Known rows, with every step that occurs:
g > w > r > m > h > p: [ 38   5  -8  -9   3 -15   3 -63  -6  26  -4  20 -34  -4 -20  12  -8 -17
 -17 -10  -4  36   9  10 -27  19  -4  16   7  -2 -28  24  -4  24 -36  21
  13   7 -13 -18   7  23  40  -5 -20  17   0  29 -63  12  12 -33   1   2]
j > c: [-41 -20 -18   3  17  12 -18  62  -3   7 -28   2  19 -26  21 -21 -27  33
  10  14  -6 -12  -3  13  31 -45  13  21 -28   4  23 -25 -12 -35  32 -41
   1  10   1  17  17 -22 -13  -6 -26   4  -1 -28  34 -22  -5  45 -24   8]
j > c > w > r > h > m: [ 23  15  14   4   9 -21  14 -24 -11  20  17 -30 -17  12  21   9  30   2
  13 -45 -10   8 -16  -2 -18  22   3 -35   7 -12  22  -4  16  10  -8  10
 -13  -5 -42  -6 -19  -4 -34  -2 -39  13  44 -13 -41 -23  20 -14 -23  -4]
j > p: [-20 -36  -8   7  25   6  -4   9  21 -24 -11  41   0 -34 -15 -17 -13  38
 -30   5  -7 -26 -10  12  26 -22 -10  27 -25   5   3   3 -17 -15  32 -13
  18  29  54  22  31 -12  25  11  -2 -12 -37  18  25   9 -16 -12  13  14]
p > j > s: [-32  28   8   0  -5  44   4  23  22 -54 -14   0  35  -9  -8  -9   2  12
  28  12  20   1  -3 -32  46 -32   7  27  -4  -1   4  -1 -22 -38  71 -10
 -15  11  62  43 -22  -2 -13  14  14 -49 -23  27  50   8   6  12  13   4]
c > w > r > m > h > p > j: [ 10  18  15   2 -10 -21 -12 -11 -25  -6 -26  23  21   0 -20  15   3  -7
  16  21  25  22  -4 -40 -17  -4  -2  16 -20 -13 -27  -5 -12  -2  12  21
   9  -6  27  12 -26  51   9   6  24 -14  -4  30  -9  16   2 -19  10   8]
c > w: [-40 -25  -9  30   9  21 -26  62   2 -18  39  28  19  22 -18 -36 -11  -7
   6  26  26 -29  10   8  44 -38  25  -2 -12  24  33  -8 -14 -20   4  17
  18   6 -19 -13  31 -43 -10  29  14 -27  -3 -38  40 -40 -19  18 -10  -8]
s > j: [-15 -10 -18   3 -17   6  -1  -5  14   1  -8  17   4 -37   9 -20 -46  35
  18  42   8   2  13   6   0 -16  14  27 -17   3 -16  -1  29  -7  26 -44
   1 -15  26  -2  24  10  22   0  13   3 -40 -10   2   2   2  27  29 -14]
s > h > r > w > c: [ -1 -28 -20 -29   4  -1 -15  45  18  16   6 -18  22  24  29   8 -28 -22
  -9  70 -53  -7  14  29 -15   4   9 -23  50   7   9  14   9  -5 -46 -37
 -23 -12 -27 -16  26 -41  13 -31  19   2  -6 -49  65  26 -26  21 -21  -6]
p > h: [ -5  20  10  11 -11  28   7  16  -6 -25  -3 -18 -12  -4  -3  11  36 -21
  -6   5  34 -25 -24  -4  -6 -13  -8  15  -1  13   2  19  -6  10  18  22
  -1  24   6  16   7   4 -20  39   2  -7  21   1  36  -8  -2   6  23   8]
c > w > r: [-27 -24  25  -6  25  10  -2  34  -3   4  51  11  12  54  -5 -40  14 -17
 -18 -15  28  11  14  41  78 -20  17 -18 -12   6  28  16 -19 -21 -15  16
  54  12 -23 -10  26 -35  -1  43  -8 -28  14 -55  17 -57 -32   9 -38  -7]
s > h > p > j: [ -5   9  10  -5 -17 -12   0   5  -3 -20 -49  24  10 -28  -6   4 -14   4
  23  43  18  17 -14 -39 -14  -9  -6  41 -17  -6 -31  -3 -24  -4  36   7
  -2   4  56  24 -17  59   9  -4  47 -18 -27  33  13  16  -8 -11  44  -2]
s > j > c > w > r > m: [ -3   0  13   5   9 -20  16   1  -8  34  27 -17  15  22  -4 -22  16  22
  -6 -16  11   3  16  26  13  -2  11 -27  -8  -7  12  -2  28 -23 -13 -17
  25 -17 -38  -7  -1 -15 -29  18 -26  15  26 -41 -18 -12   4  13 -45   1]
y > p: [-27 -26  -7  42   9  16 -14  45  -1 -16 -14  22 -14 -10   6   3  13 -40
 -33  35  33  -7   8   2  18 -30 -32  41 -43   2  -9 -25 -16  19  20  31
  11   2  41  18  12 -30  26  44  53 -16 -18  -4 -16  21  -6  11  20  -7]
m > h > r > w: [  7 -16 -24  -4 -15  -7 -23   1  11  10  19 -23 -27  16   7  18 -39 -35
 -16  -2 -45 -21  -2   7 -31  26   7 -31  36  14   8 -16  34  27 -58   3
 -22 -16 -62  -9   5 -18   6 -46   7  18   1   2  22  20   9   0 -10   8]
r > m > h > s > j: [ 27  29 -23   9 -30   8   9 -75  -2  10  -6   3 -20 -42   3   6 -23  45
  37   7  -2  27  24 -30 -50  28  -8  14   7   0 -31  -2  51  20  25 -39
 -29 -20  15 -24 -19  27  26 -19   5  10 -36  41 -69  32  46   8  36 -10]
s > j > p > h > r: [ 17   4   5 -24  -9  12  14 -26   0 -23 -14  -7   7 -17   9  24   8  15
   6 -65 -16 -23 -37 -11 -28  28 -15 -10   0  13   9  13 -29   9   1  14
 -37   5   3   5 -13  19 -22 -18 -11   5  -5  43   9 -13  -7 -19  24  11]
w > r > h > p > j: [ -1   5  25  -7 -14 -22  -3  -5 -12 -11 -38  15   7 -15  -6  11  11 -15
   8  43  21  33  -3 -40  -2  -8  -6  27 -21 -14 -38  -9 -12   2  22  18
  13   2  39  25 -24  51  18  14  30  -8  -3  28   1  21  -5 -14  22   5]
g > w > r: [-14 -12  14 -25  28   7  16  33  12  14  31   2  -1  56  -1 -17  -1 -24
 -18  -9  16  24   9  53  89 -29  26  -3   1  -9  14  33 -13 -20 -31   3
  68  20 -20  -3  38 -42  19  38 -15 -21  16 -59   7 -45 -54   2 -35 -10]
j > s > h > r > w: [ -5 -11 -10 -16 -15   3  -2  10  30  -4  17 -30 -16  13   4   1 -31 -17
  -4 -19 -46 -23  -6   6  -8  30   7 -32  50  19  12  -9  14   8 -37   0
 -30 -12 -40  -3   1 -11 -15 -58  18   6 -11   6  48   8   4   3  -1  -1]
j > c > w > r > m: [ -5  -2  14   9  14 -19  15  10  -6  32  31 -20   6  30  -4 -20  27   8
 -16 -19  13   1  11  30  20  -6   8 -28  -6  -4  21   1  20 -21 -16  -6
  30  -9 -47  -3  -1 -27 -31  29 -31  12  38 -45 -17 -15   2  10 -55   6]
c > w > r > m > h > p > y: [  4 -13   4  12   8 -28 -17 -28 -17 -10 -23  28 -28 -16 -18  -4   2 -21
 -53 -11   7 -16  -7  17 -15   0 -20  19 -37 -19 -18  -9 -45  27  -8  31
  37  13  15  -4   5  29  17  13 -18  52  22  14 -40  -4 -13 -21  11   0]
y > p > j > c > w > r > h: [ -6  -4  30   6   2 -19   1  28 -32  18  19  -1  17  23  -9  -8  65 -16
   6  -8  31  16  16 -12  32  -9   1 -18 -21  -4  -5 -18   5  -2  -5  26
  22   0   7  -4 -19   7  -8  16   2  -4  25 -26   4 -25   4   6 -20   6]
g > w: [-23  -8 -25   3  13  18  -1  59  24  -5  12  16   0  22 -14  -5 -33 -18
   5  39   9  -9   1  25  58 -49  38  18   7   3  12  17  -6 -18 -19  -1
  37  18 -16  -4  50 -51  20  20   3 -18  -2 -42  23 -21 -49   6  -5 -13]
h > r > m: [ 21   7 -16  12 -12 -17  24 -35  16  18  16 -37 -31  -2  18  12  10  -8
 -19 -25 -17  -2  -6  14 -45  22 -10 -20  10   1  11   5  28  16 -27  -2
 -21 -17 -61   6 -18 -28 -24   9 -26  32  30  -4 -60  17  21 -12 -22   5]
j > c > w > r > m > h > p: [ 25  -2  -3  -5   6 -14 -11 -48 -21  26  -9  23 -15 -10 -19   1  -4   2
  -8 -20  -4  28  10   1 -26  17  -5   8  -4   4 -15   6 -14  11 -21  16
   2   2 -12 -19  -2  30  19 -14 -25  16  -1  28 -46   0  23 -18  -8   8]

Rows:
[  6 -10 -11  18  -1 -26 -16 -36  -8 -13 -42  24 -45 -42 -10   5  -9 -20
 -56   6   0 -18 -11  12 -38  -1 -27  36 -36 -18 -27 -10 -35  37   1  20
  23  13  24   6   4  33  24   9 -16  61  15  27 -48  17  -3 -20  25   1]	r > m > h > p > y
[-11  13  17  29  -6  30   1  34 -19 -31 -17  -6  -8  -3  -4  26  57 -43
 -18   8  50 -27 -20 -16  -5 -15 -34  27 -24   9  -9  -3 -21  21  25  50
  -5  16  36  19  -3   4 -12  47  41 -15  12  13  26  10  -3   3  37   4]	y > p > h
[ 23  26  10  11   8   3  18 -28   3 -26 -16 -18 -19 -18   9  35  19  12
  -1 -41  -3 -29 -51 -16 -44  21 -20  -4   4  -7  16  12  -8  14  24  19
 -27  15   5  17 -10  12 -34  10 -17   0  21  35  -6   9   8 -31  24   5]	j > p > h > m
[ 33  -2  -2  -1   1 -16  -5 -61 -14  20   4  25 -27  -4 -21   1  -1 -12
 -17 -13   3  30  14   4 -31  23  -8   8   1   5 -19  16  -8  24 -29  27
   6   3 -15 -20   1  26  30  -1 -15  13  -1  30 -58   8  23 -30   0   3]	c > w > r > m > h > p
[ -8 -13  -6 -27   4   6 -17  57  11  -3 -13 -14  49  24  22  20 -13 -24
   4  66 -40  -7  13   0  -5   1  -2 -16  41  -1  -1  -2  -8 -15 -19 -24
 -35 -18  15  -1   3 -25   6 -33  45 -18 -18 -25  78  41 -25  18 -10  -4]	y > p > j > s > h > r > w > c
[-42  -4   0  11   4  26 -26  60 -23 -12  -1  21  59  -2 -12 -25 -14  45
  53   4  16 -29   6 -27  33 -28  25  -7 -15  19  24 -32 -17 -40  36 -10
 -11  -4   1 -24   9  -2 -33 -13   4 -19 -12  -8  57 -38  -6  40  -1  -2]	p > h > s > j > c > w
[ 32  21  -6  20  -9 -17  17 -45   6   8  11 -33 -49 -15  22  21  18  -9
   4 -17 -11   5 -18 -10 -53  25  -6 -13  14  -9   8   2  35  33  -4   8
 -29  -4 -34   3 -17  -6 -17   6 -25  19  33   4 -60   6  35 -20   5  -7]	r > h > m
[ 28  40  -3   2   0  12  36 -44  23 -13   4 -27 -29 -12  15   2   3  22
  27 -52 -12  -3 -30  -1 -33  31  -8  -4  30  -1  25  23  -1   8  25  -4
 -43   5   5   6 -20   8 -36 -20 -17 -11   1  19 -34 -13  29 -21  22 -16]	j > s > h > m
[ 29  31 -15  -6 -20   7  17 -67  -3  19   1   4  -9 -15  -5   5 -20  38
  40  -7  -1  34  27 -20 -21  25   3   4  13  -6 -30   8  44  11   7 -34
  -7 -16   8 -32 -10  22  28 -18  -1   3 -28  27 -61  17  25   3  22 -13]	g > w > r > m > h > s > j
[  5 -25 -27 -25   6   0 -28  36  10  20   7 -15  21  25  29  18 -30 -29
 -13  68 -52  -4  19  24 -22   3   9 -25  46   3   7  11  17   1 -53 -35
 -25 -13 -34 -18  24 -45  24 -28   8   4  -2 -43  52  33 -19  18 -27   0]	m > h > r > w > c
[ 21  15  -9 -28 -12  23  31 -31  23 -12  14 -20 -11  -3  16  -4   5  10
  22 -82 -24   3 -20   6 -10  33  -6 -13  29  21  26  27 -30   7  -3   2
 -49   4  -5  -1 -23   1 -27 -36 -15  -9 -15  23 -19 -37  12 -14  13  -7]	j > s > h > r
[-16 -10  28 -20  26  -2 -15  33 -31  13  12  21  41  41  -8 -24   8   5
  10 -25  22  18   7  11  61 -18  17 -13 -24  -3  18  -1 -33 -32  -4  10
  39   7  -2  -6   3   7  -6   8 -15 -24   9 -27  21 -53 -24   8 -36   4]	m > h > p > j > c > w > r
[-32 -36  -5  20  21 -13 -16  20  11 -40 -40  39 -14 -45 -12 -17 -11  15
 -63   6  -1 -57 -24  21  17 -32 -24  37 -55 -19  -4 -18 -48   4  36   0
  42  31  65  28  27   3  15  21  -7  37  -5  10  14   4 -37  -7  25   8]	j > p > y
[-36  23  14  12  -1  45  -2  36  12 -59 -24   8  39 -10 -10   3  15  -3
  19  13  32  -1  -1 -42  45 -33 -11  35 -21  -4  -4 -18 -32 -30  75   8
 -16   6  85  48 -28  -2  -7  22  40 -54 -32  37  40  22   6  11  22   1]	y > p > j > s
[-11 -17   2   2 -14   3 -18  31   8 -10   2 -30 -13  17   8  28 -11 -52
 -24   4 -27 -36 -14  -5 -17  21  -9 -26  24  16   3 -26  10  24 -41  29
 -22 -13 -45   2   2 -14 -13 -27  37  11  10   8  55  28  -8   5   3   7]	y > p > h > r > w
[  4  -7  20   2  -2 -12  11  -2 -12  22  52  -8 -15  30 -11 -22  58 -22
  -9 -14  22  18  22  13  30   1   9 -25   3   7   1   9  20   9 -25  22
  28   9 -23 -17   0 -11   1  27 -19   3  28 -36 -11 -37   9  -3 -22   0]	c > w > r > h
[ -7  -4  -4 -17 -20  -2  -3  17  23  -9   4 -28  -1  14   4   8 -29 -14
   9  -6 -40 -24 -10 -10 -11  26   8 -29  43  13   7 -16  12   4 -26  -1
 -31 -16 -25   4 -11   4 -19 -59  31  -2 -14  13  56  15  -1   2   4   1]	p > j > s > h > r > w
[ 43  24 -14  16  -4 -12   5 -45 -23  37  42  -8 -24  22 -19   5  32  -7
  -7 -39  18  12  13  17 -32  15  -2 -21   5   0   6  23  40  22 -35   7
   9  -4 -32 -17 -12  -4   4  10 -38  10  23 -14 -64 -12  36 -17 -27  10]	c > w > r > m > h
[ 13  -6   1  -2  12  -1   7 -51  -2  -6  -4  41  18 -28 -29  -9  -5  75
   9 -33  -8  -3  10 -18  -4  20 -13   0 -12  -1 -15  -1   8 -12  30 -22
   4   3  55 -15   1  27  23 -21  -3  -8 -50  50 -20  18  12 -17  19   9]	c > w > r > m > h > s > j > p
[ 31  28 -11  -1 -24   7  16 -80  -5  18   0   0 -17 -26   5   1 -15  42
  30 -10   0  36  27 -21 -35  33  -9   5   7  -6 -30   4  48  18  18 -38
 -15 -19  13 -26 -20  27  25 -13   0   7 -30  33 -71  23  40   7  24  -9]	w > r > m > h > s > j
[-38 -16 -18  -7   4   8 -14  44  -6  14 -39   9  39 -44  19 -23 -51  64
  33  21  -9  -7   3   4  20 -36  20  23 -32   0   7 -30   5 -41  41 -66
  -7  -9  21   8  17   7  -7 -28 -19  11 -25 -19  33 -17  -1  54  -4   1]	s > j > c
[ -6 -10 -10 -36   2   6 -12  48  18   0  -7 -20  47  24  24  13 -22 -14
  10  65 -47  -5  11   7  -6   2  11 -21  52   2   6  10  -1 -20 -23 -37
 -34 -14  -1  -4   6 -24   2 -37  26 -15 -14 -30  83  33 -23  20 -14  -3]	p > j > s > h > r > w > c
[  1   9  14   5   5 -15  19 -16  -7  31  23 -20   9  19  -1 -16  20  27
   2 -22   7  13  21  11  11   9   3 -28   0  -7   7  -6  29 -17  -4 -15
  18 -16 -38 -16 -12 -12 -26  15 -23  12  24 -21 -34  -3  13  11 -39   1]	h > s > j > c > w > r > m
[ -2   7  22 -13 -11 -21  -2   9 -12 -10 -35  18  17  -5 -13  16   6 -17
  17  43  21  31  -1 -38  13 -15   7  26 -15 -16 -37  -4 -17  -4  11  20
  21   4  33  17 -15  44  19  11  30 -13  -3  21  10  16 -20 -16  19   2]	g > w > r > h > p > j
[ 35  23   9   1   6 -21  27 -39   3  19  21 -34 -38  17  17  21  25 -18
   3 -38  -9  18 -16   5 -18  24   4 -26  20 -17  11  15  24  23 -25  13
  -1   0 -43  -6 -10 -10 -15  10 -34  12  43 -13 -56 -12  10 -27 -13 -10]	g > w > r > h > m
